Every row comes from one small tree of marks. Brackets hold a mark, then the marks that hang from it, in alphabetical order. Every link used is in the known rows. Which tree was each row made from?
Known rows
(N E H (P (K A R U))): [ 20 -27 -21   2  20  30 -10  56   2  -9 -10 -11   4   7  -1 -13   2  16
 -13  17  -8  27 -26 -13  22 -12 -11]
(U K): [ 10  -7   3   4  20  20   7   8   6 -17  13  -3   3  16 -15   7  20   9
  -5   6  -6  11 -41 -15   9  -7   1]
(X (F (P N)) (K A R U)): [-17 -36 -14 -11   7  67   8  49   6 -26 -14   5   4 -17  -5   1 -34 -12
 -39  -2 -21  -1 -65 -25  -7 -30 -18]
(K X): [ 21  -6  -4  13  -1  21   1   2   9 -20   5  -2  -8   3 -11   7  -9   4
  -4   0 -10  19  -5 -20   9 -17 -11]
(U (K R)): [  3 -13   6  -2  21  30   6  12   6 -15   2  -2   7  10 -17   9   0   2
 -20   9 -14  21 -29 -17   9 -10  -2]
(U K Z): [  7  -9   7  -4  43  18   2   3  19 -21  16  -2   2  14 -19   4  32   8
  -3   2  -9  17 -59 -15   4   1 -10]
(H N): [ 11   0  -8   7 -10  17   7   3   2 -29   6   4   1   5 -15  -2  -3   2
  -2  10   2   3 -19   5  14  -7  12]
(R (K A (X (F P)))): [  0 -16 -15   6  -2  25   0  33   8 -15  -2   4  -4   7 -14  -3   4   2
 -18  -1   1   3 -23 -26 -22  -9  -6]
(W (P K)): [  4  -1  -5  20  17  14   8   2   5 -23   7 -13   1  11  -8   4  -5  14
 -11  11 -10  15   2 -12  19  -6  -2]
(F P (X (K A R))): [-23 -13   4 -24  20  47  10  -5   9 -18 -13  -1   8  -2 -13  11   4  13
 -33  -9 -18  -5 -38 -25   0 -18   2]
(R (K A U (X (F P)))): [  5 -16 -20   5   8  43  -6  46   8 -12  -8   9 -14   1 -12   1  -3  -6
 -16   7  -1   5 -42 -40 -18  -9 -25]
(U (K R X) Z): [  7 -14  11   0  43  36  -7  12  26 -21   1  -2   0   4 -17  13   2  -3
 -13   1 -22  40 -58 -31  11  -8 -33]
(E N): [ 12  -6  -3  -2   6  27  13   0  -1 -25  -1  -7  -3   6 -12   7  -6   5
 -18   2  -2  11   6  -3   3  -5   5]
(P (K R (U Z)) (N H)): [  4 -38 -15   5  40  42 -13  23  23 -24  -6  -8   0  -5  -5 -14 -13  -5
   1   6 -27  24 -33  -8  24 -11  -9]
(R (K A (U Z) (X (F P)))): [  2 -17 -16  -2  32  41 -12  39  21 -17  -6  10 -17  -2 -16  -1   7  -7
 -14   3  -5  12 -63 -41 -21  -2 -35]
(X (F (P K))): [  2 -19  -3   6  16  10  19  -1   5 -30   9   7  10   7 -14  10   6  -1
 -20   1   1   5 -15  -6 -16 -12   5]
(X (F (P (N H))) (K (U Z))): [  0 -34   0 -19  25  42   3  17  19 -35  16  13   9 -13 -13  -5  -9 -10
  -7  -3 -17   1 -89  -8   7 -15 -22]
(U (K A) Z): [ -1  -9  -3  -2  42  25   3  22  20 -18   8 -12  -2  20 -14  -1  41  16
  -9  -2 -11   9 -67 -19  -6  -1  -4]
(P K N): [  4 -26 -20  23  12  22  -1  10  11 -26   3 -11   5   1   1 -12   0   8
  -1  -2  -8   8   8  -2  13 -17  18]
(W (P (K A U (X F)))): [  7  -5 -15  33  11  41  -2  48  10 -28  -1 -19 -19   6  -7  13 -26  -3
 -19  10 -13  19 -44 -35   9 -13 -44]
(E (N P)): [ 20  -9   4 -11   1  26  14  20  -5 -23   2  -9   2   4 -12  -1  -6  18
 -17   3   6  19   3   1   7 -10 -10]
(F (P N) (X (K A R U))): [-24 -31 -11 -14  22  76  -3  18  12 -15 -21  -1   1 -17  -6   1 -17   2
 -27  -7 -21  -5 -53 -36   8 -26 -10]
(E (N H (P (K A U X)))): [ 27 -16 -13  12  20  45  -6  69   6 -26  -9 -23  -4  11   7  -3   7  19
  -1   6 -12  26 -33 -21  21 -11 -34]
(K R U): [ 10 -12  -7  -4  11  41   5  14   2 -14 -12   5 -12  -4 -14   8 -31  -8
 -22  14 -15  19 -17 -23   8 -13 -13]
(P K): [ 10  -9 -11  14  18   8   7   1   6 -25   4  -8   4   9  -4   3  13  10
  -5   4  -7  10   1  -6   7  -9  11]
(N E): [ 21 -12 -13   7   1   7  -3  -9   2 -12   9   4  -1   5 -14  -1   2   5
  -9   6   5  15   3  -8   8 -10  14]
(E (N H (P (K X)))): [ 31 -16   4   8  13  21   1  34   6 -32   5 -17  10  10  -1  -2   4  20
   2   2  -6  31  -2  -2  25 -11 -20]
(N E P): [ 29 -13  -6  -1  -2   7   0  11  -2 -10  11   2   3   3 -14  -8   2  19
 -10   8  13  22  -1  -3  14 -13  -1]

Which tree is each row?
[ 12 -42 -21  12 -16  31 -10  28  14 -14   7   2   3   4 -15 -16 -15  -3
 -10  -9  -1   9 -25  -9  -5 -26   9] | (K A (X (F (P (N E H)))))
[ 21 -32 -20  11 -10  15 -11   1   7 -10  14  -2   5   4 -11 -23  -8   6
   6   1  -2   9   5   8  25 -14  28] | (P (N E H))
[  6 -36 -28  23  13  57 -17  57  17 -19 -18 -19  -5  -1   6 -12 -22  -1
  -2   3 -32  21 -23 -25  24 -24 -12] | (P (K A R U X) (N H))
[  6 -11 -26  17  27  32   3  36   7 -20 -10 -13 -11  10   3   3  15  10
  -8   8 -12   3 -31 -25   1  -9  -5] | (P (K A U))
[ -8 -16  -1  -9  43  37   1  26  21 -15  -4 -12  -1  15 -16   3  19   8
 -24   1 -20  20 -61 -21  -4  -5  -8] | (U (K A R) Z)
[-22 -14   3 -30  54  62  -1   1  21 -20 -17   4  -4 -11 -14  14   7   3
 -29  -5 -21   4 -82 -40  -1 -12 -28] | (F P (X (K A R (U Z))))
[  5 -17  -7   5  -5  30  13  21   9 -21   1   3  -6   8 -17   8  -7  -1
 -25  -8  -5   5 -33 -23 -23 -21 -10] | (K A (X (F P)))
[  6 -18  17  -2  32  33  -2  15  23 -29  11  -3  -3   2 -26  17  -9 -15
 -23   1 -15  38 -70 -22   3  -8 -40] | (U (K R (X F)) Z)
[ 12 -23 -12  -6  23  49   4  67  -1 -22 -19 -23   3   8   2  -5  -6  16
 -21  13 -15  24 -23 -10  16 -10 -17] | (E (N H (P (K A R U))))
[  1 -40 -19  23  -7  38  -5  47  16 -31  -2 -25   1   3  -4 -11 -27  -5
 -14  -4 -24  16 -13  -2  11 -24  -1] | (P (K A R (X F)) (N H))
[-13 -16 -12  -4  63  43  -4  -2  24 -17 -10  -4 -10   6 -12   6  36  12
  -8  -4  -8   1 -55 -36 -11  -3 -13] | (F (P (K A (U Z))) X)
[ -2 -19   5  -1  29  41  -2  38  25 -25   2 -13  -6   9 -22  13   1  -9
 -28  -2 -18  29 -77 -26  -7 -10 -37] | (U (K A R (X F)) Z)
[-16 -18   1 -19   4  36  22  26   2 -29  -6   5  11  -4 -12  12 -13  -3
 -47  -4 -17  -2 -52 -16 -16 -21  -7] | (X (F P) (K A R))
[ 24 -10 -13  17   5   6  -7  24   0 -28   8   1  14   4  -5 -10  16  17
   3  15  16  22 -14   7  28  -8   2] | (H (N E (P K)))
[ 25 -16  -8  21   4  22 -17  35   6 -28  -7   1  12  -7  -4  -2 -13   5
  -7  15   3  46 -12 -10  35 -17 -21] | (H (N E (P (K R X))))
[  3 -21  -4  -2  49  26   7   6  18 -32   5  12  -2  -1 -16  12  10 -10
 -16   5  -3  13 -60 -21 -18  -5 -25] | (X (F (P (K (U Z)))))
[ 15 -27 -16   2  11  13  -4  44   3 -11  -4 -16  14  14  -3 -16   9  25
 -15   9  -6  25  -4   1  20 -14   7] | (N E H (P (K A R)))
[ 18 -12  -5   6  10  48  -5  20   9 -15 -14   4 -16  -8 -11  13 -37 -12
 -17  11 -20  32 -22 -37  16 -19 -33] | (K R U X)
[ 15 -11 -25  19   2  13  -7  45   1 -25   1  -9  10  10   0 -14  26  24
  -3  12  13  14 -21   3  17  -8   7] | (H (N E (P (K A))))
[ 13 -31 -28  29  13  17 -13   6   9 -19   4  -6   8  -2   0 -13   3   6
   0   0   1  17  13  -5  17 -16  22] | (P K (N E))
[ -1 -15   2   1  40  42  -8  34  26 -17  -7 -12  -4  10 -14   7  12   5
 -18  -3 -25  32 -66 -35   1 -10 -28] | (U (K A R X) Z)
[ 28 -15  -3  16  11  26   0  45   7 -32   8  -5  -8  -3  -6   9 -15   0
  -5  10   0  29 -41 -22  12 -18 -51] | (N (P (K U (X F))))
[ 10  -6 -22  14   2  24 -12  36  10 -11  -5 -10 -11   9  -3 -10  11  13
  -3   3  -7   8   0 -26   3  -5  -3] | (R (K A X))
